Each row was made from one walk, in order. Every step used is in the known rows, and no mark comes twice. Write each row's walk.
Known rows
finip-sulam-birep-nifibi-sepeb: [ 12   5  35 -17  14  -1  -8  27   3  10   5  -2 -20  -7   4  19  10  -5
  20  10   1 -14  12 -15 -21  -8   3 -12  16   2 -18   3  11  -7 -38  -6
  -5 -25]
mufuf-nifibi-sulam: [ 17  -2  -8  11 -21  12  -2   6 -18  -1   2   0 -14  -5   5  15   1   9
  -2 -10 -11 -27 -16   9 -11   2  -9 -13  20 -13  -6  -7   0 -11  -7   2
  -6   7]
sulam-mufuf-birep: [  3 -18  -1 -29  -4  21  -1  14 -17 -11  21   4 -10   3   2   6 -17  -9
   0 -21   5 -17  -4  26 -25   6  -2   0  40 -15 -16   9  -8   6  -5 -12
  18  -8]
finip-sulam-sepeb-nifibi: [-18  -3  -4  15   7  30 -31  29  -2   9   5   6  17 -12  16  31  -7  -3
   7  33  12 -19 -11  13 -44  -9  25 -15   1  16   7   9  -2  -1   3  -3
   3  -8]
nifibi-sulam: [  9   2  -8   0 -18   8 -21  -6 -12   6   5  -7 -19  -8  -2  17   3  31
  -9  -7  -4  -9 -16  16 -17   7   0  -8  23  -1 -11  -8   3 -19 -14  14
 -10  -3]
finip-rula-birep-nifibi: [-14  18  15  10 -19   0 -13  13   9  22   2  14   2 -13  -5  13  27 -12
  -3  -6   3   5   8 -18 -14 -32  10 -10   6  -5  -4  11  15  15  -8 -28
   7  -6]
mufuf-nifibi: [  3 -12  -7  12 -23  27   3   9 -11  -2   7   9   2  -9  12   1  -6  14
  10 -12  -2 -11   2   9 -15 -13  -6 -13  22 -12  -3   2  -6  -6  -9 -22
  -8   4]
nifibi-sepeb-sulam: [ -1  -4  11 -16   2  17 -24  -5  -4  -2  31  -3   0  -8   4   2   6   8
  11 -20   5   1  12  14  -1 -20  14 -20  11   1 -18  -9  -6 -11 -14   7
 -25  -5]
birep-nifibi-sepeb: [ -2  11  15 -11   3  15 -11  16   3  13  12  10 -22 -16  -3  12   8   8
  13  -1 -14   9  14  -6 -20 -24  -8 -18  27   4 -11  -7 -12 -11 -34 -11
 -28 -13]
sulam-sepeb-nifibi-finip-rula-birep: [-41  -3  -2  30   1  11 -19  35   9  18  -6  32  33 -10   8  33  -9 -25
  -9  16 -17 -12  -3 -23  -4 -26  44  -8 -14  31  13  27   9  32  15 -32
  14   3]
mufuf-nifibi-sepeb-sulam: [  6  -6   9  -4  -2  19  -3  10 -10  -7  23   4   5  -6  10   0   5 -15
  17 -23  -5 -18  15   9   2 -26   6 -27   9 -12 -11  -9 -10  -3  -8  -4
 -20   3]
sulam-sepeb-nifibi-birep: [-27  -2 -21  22  22  25 -21  21 -24 -10   7  15   5  -3   6  28  -4   3
   9  16  -6 -14  -4  -4 -24  -4  32 -10   2   5  12   4 -11 -13  -4 -26
   4  12]
mufuf-birep-nifibi-sulam-finip-rula: [ 26  17   5 -11  -6 -19 -35   4  -3  -3   6 -17 -25   3 -16  33  13 -10
  -7   6 -12 -13 -20 -18 -25   6 -11 -19  32 -25 -10 -10  -4   5 -11  -5
  18 -10]
sepeb-nifibi-finip-sulam: [-18  -3   0  33  -1   3 -22  22   8   3   2   8  21  -8  13  15 -18   9
 -10  38  -9 -11 -20   3  -6   2  -3 -26   4  13  -4   6   7  11 -16   5
 -11   2]
rula-birep-nifibi-finip-sulam-sepeb: [-14  -1  12  29   3  10  -6  42  25  37   1  16  13 -11  -4  33  12 -26
  12  34 -37 -23  -8   5 -11 -14   7 -28   7  24 -13  33  18  -1  12 -15
 -13  -9]
rula-birep-nifibi-sulam: [ -6  29   7  13 -12  -5  -3  12   6  21   7   4 -31 -14  -8  25  28   3
 -11 -13 -20 -20  -4   5  -6 -11  -4 -12  16  -3 -14   0  16 -14  -8   6
  -5   2]
sulam-sepeb: [ -8 -20 -11  -4  -8  42 -23  10  -4  16   9  10   4 -11   4  21  -7  19
  14   2  -2   0   1  17 -34 -16  22  -2  24  21  -4  14  -7 -16   8 -16
 -10 -12]
finip-rula: [  3  -9   2  -4 -26  17 -34  -5  -6   7   4   2  14  -8   0   6   0  17
  -2   0  18  19  -5  -2 -24 -12  15  -4  11   0   1   3   2  12 -12 -19
   3 -10]
sulam-mufuf-birep-rula: [  0 -19  -5 -26  -4  18  -9   3  -9  -1  21  13 -20   3  -6  -5 -14 -11
  16 -32  -1 -19  -3   5 -14   0 -31   3  44  -4 -22  14 -16  10   7  -7
  24  -2]
finip-mufuf-birep-nifibi-sulam-sepeb: [ 22  -4  -2 -15   0   1  -6  21  -1  24  -3   3 -24   8  -8  36  15 -33
  -5  16 -19 -37 -19  30 -39  24   7 -13  28  -8 -10   7   0  -9   1  13
   7  -1]
mufuf-sepeb-sulam: [ -7 -17   3 -14 -18  10 -25   2  -4  -1  28  -7   8  -1   0   4   9 -12
  25 -20   3  -3   2  30   5  -8  19 -14  19   2  -9  10 -13  -4   2  16
 -10  -5]
birep-nifibi-sulam-sepeb: [  3   6  -9   2  -2  14 -16  16   0  23  -5  15 -18  -5  -9  42  12   1
   8  15 -25 -11  -8   2 -38 -18   8  -1  27  17 -12  -3  -2 -25   6  13
 -13 -13]
rula-birep-nifibi: [-18  18   9  12 -14  11  -1  14  12  18  11  11 -15 -17  -1  11  19   6
   0 -15  -9  -6  13   2  -8 -29  -2 -12  16  -2 -11   8  11  -8  -9 -21
  -9  -1]
finip-mufuf-birep: [ 17 -18   0 -19 -17  12  -9   2  -5   5  12 -13  -9  -1   6  -3  -3   3
 -13  -6  12 -17 -10  44 -21  33   3 -20  26 -25  -4  11  -1   3 -17  -8
   8   5]
sepeb-nifibi-sulam: [-14  17  -9  12  -4   5 -22   7 -12  -2   3   3 -14  -9   8  26  -9  20
 -20   0   1 -18 -17   4 -18  -3   7  -6   8  -1  -1 -18   0  -9 -15  21
  -1   5]
sulam-mufuf-nifibi-finip-rula: [ -1 -30   1   7 -19  18   4  23  -5   6  -4  29  43   5   8  14 -22 -39
   1   5 -24 -13 -12 -19  -4 -13  -1  -4  24  -5 -25  12   0  37   2 -32
  13  -5]
nifibi-finip-mufuf-birep-rula: [  7 -29  -7   5 -13  -2  -4  -3  16  14   5  13  -6   4  -4  -9 -11  -7
   4   1 -20 -20 -15  11   9  30 -32 -21  26   2 -15  27  -5  17  -2   0
   4  13]
sulam-birep-rula: [ -5 -17  -4  -7 -10  15 -14  -9   2   2   4  13 -22  -4   1  -2 -11  30
  24 -28   4  -3  13 -27  -2 -18 -13  19  26  18 -20   9   4  -3   0  -6
  13 -10]
sepeb-sulam-finip-birep: [ 23  -8 -11  -4 -11  19 -27  -8   5 -17  37 -29  12 -14  -1   7  17  42
  12 -26   3 -10 -10  17  -1  -1   1 -30  36  -9 -25  -4  -6 -21 -11  -6
  -8 -12]
sulam-mufuf-sepeb: [ -6 -22   6 -27 -15  30 -11  21 -10   4  20   3   6  -5   3  17 -10 -19
  21 -19  -1 -12  -6  23  -8   9   5   0  41  -4 -24  15 -18   8 -11  -9
  11 -15]

Write each row's walk
[ -3 -26  17  -3 -14  -6  11  31  24  20 -11  16   4   8   1  22  -2 -32
  19  18 -33 -17   1   0  14  16   9   1  30   7 -27  24   5  13 -24   0
   0 -12] -> sulam-birep-nifibi-finip-mufuf-sepeb
[  3  10   1 -11  -8  11  -3  13  -5  15   3  14 -14  -1  -7  33   7 -14
  -4  -4 -20 -20 -12   1 -26 -11 -13   7  41  -7 -41 -16   4 -10 -11  21
   1 -14] -> birep-nifibi-sulam-mufuf
[ -4  -7 -15  15   1  12 -25 -15 -11  -2  14   9 -16  -4 -12  -7  11  26
  24 -11  -5   0  -4 -13   2   4 -24 -14  17  -2  -8   6  -8 -15  -9 -20
  -3  13] -> nifibi-birep-rula
[ -9   3  10   2 -22  10 -25   5   0  13  11   1  11 -16   1   5  14   6
  -8 -19  17   1   0  -3  -8 -11  22 -11   0  -3   3  14  16  16  -8 -30
  13  -3] -> finip-rula-birep
[  1 -11   0 -12 -14  18 -40   0   6  -6  40 -27   9  -6   0  14   6   0
  27 -16   0 -10  -3  20  11   2   8 -25  32 -11 -27   4 -17  -8   2   3
  -5 -10] -> mufuf-sepeb-sulam-finip
[ -8  18   2   8  -1   9  -7  23   6  30   0  14 -21 -12  -9  43  26 -12
   2  -1 -27 -29  -2   4 -24 -16  17  -7  13  12  -9  10  10 -19  11   1
  -1  -4] -> rula-birep-nifibi-sulam-sepeb
[ -8 -13  11   9 -14 -12  -7  15  11   7 -19  28   9   9  -4  20  -8  -8
   7  17 -20  16   7 -45  -5 -31  10  14  16  19 -18  10  18  17  -8 -18
   2 -18] -> sulam-birep-nifibi-finip-rula
[ -2   3  24 -20   9   6   2  20   1   2   4  15 -28  -8   1  17   0   7
  16 -10  -8   1  26 -26 -14 -26   6   5  27   8 -19  -4   3 -10 -32 -15
  -9 -19] -> sulam-birep-nifibi-sepeb
[ 12 -18   4 -17 -22  27 -33   8  15  13  22 -29   8 -14   9  20   3   4
  12   0   3 -20 -17  32   0  43  -2 -32  40 -23 -29  10 -16   3 -24 -14
   4 -10] -> sulam-finip-mufuf-sepeb
[-16 -13   2  11  -5 -11   2   5  17   0   1  24   6  15  -2  13  -3 -10
  12   1 -30  -1  16 -22  14 -43   8  11  19  18 -36  -1  17  -4  10  14
 -16  -8] -> sepeb-sulam-birep-nifibi-finip
[  2  34   2  12  -6   2 -19   9  14  14  14 -15 -30 -19  -7  37  25  14
  -8  -8 -25 -29 -10  -9  -1  -1 -13 -25  31 -15 -31 -10  10 -19  -7  -3
   1  -3] -> rula-birep-nifibi-sulam-finip
[ -5  10  14 -11   4   5 -14   6   5   8  22  12  -5  -6  -5   8  18  -9
  15 -10 -11   5  19   1  -7 -39   3 -19  16   1 -22 -14  -6 -14 -18  12
 -32  -9] -> birep-nifibi-sepeb-sulam
[-10  -6   4  20 -22  -5 -17   9  13  15  -9  25  21  -1  -9  16  -1  -7
  -1  27 -26  22  -5 -28  -9 -31  -3  -7  19  15 -13   8   4  17  -9 -17
 -16 -10] -> birep-nifibi-finip-rula
[  7 -12   6 -16 -20   8 -54  -3   5  -4  29 -24  27  -1  -3  17  13 -17
  23 -12  12  -1  -8   1   7  -4  23 -23  20 -11 -17   3 -13  15   2  -5
  10 -15] -> mufuf-sepeb-sulam-finip-rula
[-14  -9  10  19 -21   0 -18  10  10  15   3  13  22 -11  -2   8   0   0
 -11  -2 -11   4  -6 -13  13 -10  19 -17  -1  10  -4  24  16  25  -5 -31
   3   0] -> nifibi-finip-rula-birep
[-25   8 -15  22  11   9 -17   8 -22 -20  13   6  -2  -4   8   8  -4  19
  -3   6   2  -8  -6  -2 -11   2  13 -15   2 -13   9 -10  -6  -9 -26 -18
  -1  17] -> sepeb-nifibi-birep
[-14 -18   9  15 -17   5   7  22   2   7  11  27  51   8   9  10   3 -68
   0 -20 -22 -34  -4 -11  25 -27  17 -12  -2 -14 -31  16  19  43  28 -21
  21   5] -> sepeb-sulam-mufuf-nifibi-finip-rula-birep
[ 13 -20  -4 -13 -17   9 -13  -7   6  11  11   1 -20   0  -1 -11   1   0
   5 -17   7 -20  -8  20 -11  27 -27 -17  27 -13  -8  14  -9   8  -6  -1
  14  10] -> finip-mufuf-birep-rula
[-25   1  -4  12   9   3 -16  24 -27 -20  17   4  -2  -3   1  14   2 -11
  19   4  -4 -14  -8   4   3  15  17 -19   7 -10  18   6 -21  -1 -29 -21
   6  14] -> mufuf-sepeb-nifibi-birep
[-10 -16  -5 -17 -11  30 -14  -4  -3  -1  26   4  22   2   7   6  -2 -10
   6 -23   7  -9   2  21 -12 -20  10   3  27 -10 -43  -8   2   1   9  14
   1  -9] -> sepeb-sulam-mufuf
[  0 -32   7   1 -24  10 -13  19  15  22   4  -1  22  -4   5  11  -9 -12
   7  16 -20 -11 -18  32  15  38   5 -25  26   3 -19  28  -7  13 -22  -4
 -11   1] -> nifibi-finip-mufuf-sepeb
[ 36  -5   7  -9   9  21  -7  14  -5 -23  39 -20   7 -15   6   7  18  10
  26 -32 -11 -31  -1   4   8  -1  -7 -47  28 -20 -18  -5 -20 -14 -23 -26
 -14  -5] -> mufuf-nifibi-sepeb-sulam-finip-birep
[ 15  -9 -11   2 -18  16 -11  -4   1   3  16   3 -11 -18 -11 -10  13  47
  25 -31   2  -1  -7  -3 -11   1 -28 -12  33  18  -3  16 -13 -11 -19 -14
  -4  -5] -> finip-birep-rula
[-30 -16 -10  22  -2  17 -28  26   1  12 -12  33  39  -3   8  33 -25 -15
   0  31 -16   4 -11 -25 -20 -25  36  -3  -4  35  10  14  -4  27  11 -21
   3  -5] -> sulam-sepeb-nifibi-finip-rula
[ -9 -14   8   6 -11 -22 -11   4  15   4  -7  27  25  18  -5  16   3 -28
   9   8 -19  10  11 -40   7 -48  23  14   8  16 -29   0  22  19   9   6
   1 -14] -> sepeb-sulam-birep-nifibi-finip-rula
[  9 -20  -7  13 -17  10   0  11   2  -5  10  -2  11 -13  -5   2  -3  44
   5  -1 -22   5 -15  11   1   7  -7 -19  29  21  -4  19  -5  -8 -22 -20
 -22  -7] -> nifibi-finip-birep
[-11   8  -4   0   5  -5  -9  10 -15 -13  -3   8 -23   1  11  31 -17  21
 -14  -8   2 -26  -6 -15 -13  -4  19  16   8   3  -5 -13  13  -7 -13  18
  20  -2] -> sepeb-nifibi-sulam-birep
[  7  13  18 -11   5   5 -41   1  14   6  24  -9  13  -7  -6  24  23 -17
  14  -3  -4   6   7 -28  -8 -35   9 -29  18 -12 -31 -22  -6   5 -16  -8
 -11 -20] -> birep-nifibi-sepeb-sulam-finip-rula
[  8  -6  -7  -7  -8  -2 -17 -13  -5   3   0   9 -37  -1  -7  12  -3  26
  14 -27  -5 -19  -3 -26   0   0 -16  17  24  16 -21  -2   9 -12  -1  21
  17  -7] -> nifibi-sulam-birep-rula
[ -3 -16   1 -11 -10  10 -14 -10  -3 -10  16   0   2   6   7   3  -2  14
   9 -26  13  -4  17   2   1 -23  25  12  13   1 -23  -5  17 -12   7  13
   3 -10] -> sepeb-sulam-birep
[  7 -10 -12  -2  -6  25 -26   5  -9  16   3   0 -10  -7  -3  34  -1  16
   3   2 -12 -16 -15  16 -32   1  18   0  22  18  -7   4  -2 -22   9   9
  -7 -10] -> nifibi-sulam-sepeb
[-16  -5 -15  30  -1   4  -2  14   8  -7   5  26   4 -13  -4   1  -9  33
  15  -3 -23  -6 -12 -24   7  -8 -28 -15  19  32   5  14 -14   8 -15  -7
  -9   7] -> sepeb-nifibi-finip-birep-rula
[ 12  19 -20  13   1   7 -25   3   1 -12  16 -11 -20 -18  -7  26   8  45
   6 -18 -10 -34 -28 -27  -6  13 -33 -22  32   4 -11  -8 -17 -13 -19   8
  12  -2] -> sepeb-nifibi-sulam-finip-birep-rula
[ -1 -11  12 -22  11   8 -17 -11   3   0  21  12 -18   0  -2  -4   0   2
  34 -39   2 -11  27 -30  13 -28   1   3  11  16 -26  -3  -1  -4  -3  14
   2 -10] -> nifibi-sepeb-sulam-birep-rula
[ -3  -4   9  27 -13  -5 -14  19  19  19  -1   8   8  -5  -4  15   2   1
   6  39 -26  -2 -11   2 -10  -9 -21 -27  21  12 -22  10  10   0 -13   4
 -26 -11] -> birep-nifibi-finip-sulam
[ -2  14  25 -19 -13 -11  -9  34  -1  25   6  13  -2  -2 -13  41  30 -70
   7 -12 -15 -32 -13 -11  -1   3  14   0  20  -9 -21  16   4  27  -7  -2
  34 -13] -> finip-rula-birep-nifibi-sulam-mufuf-sepeb
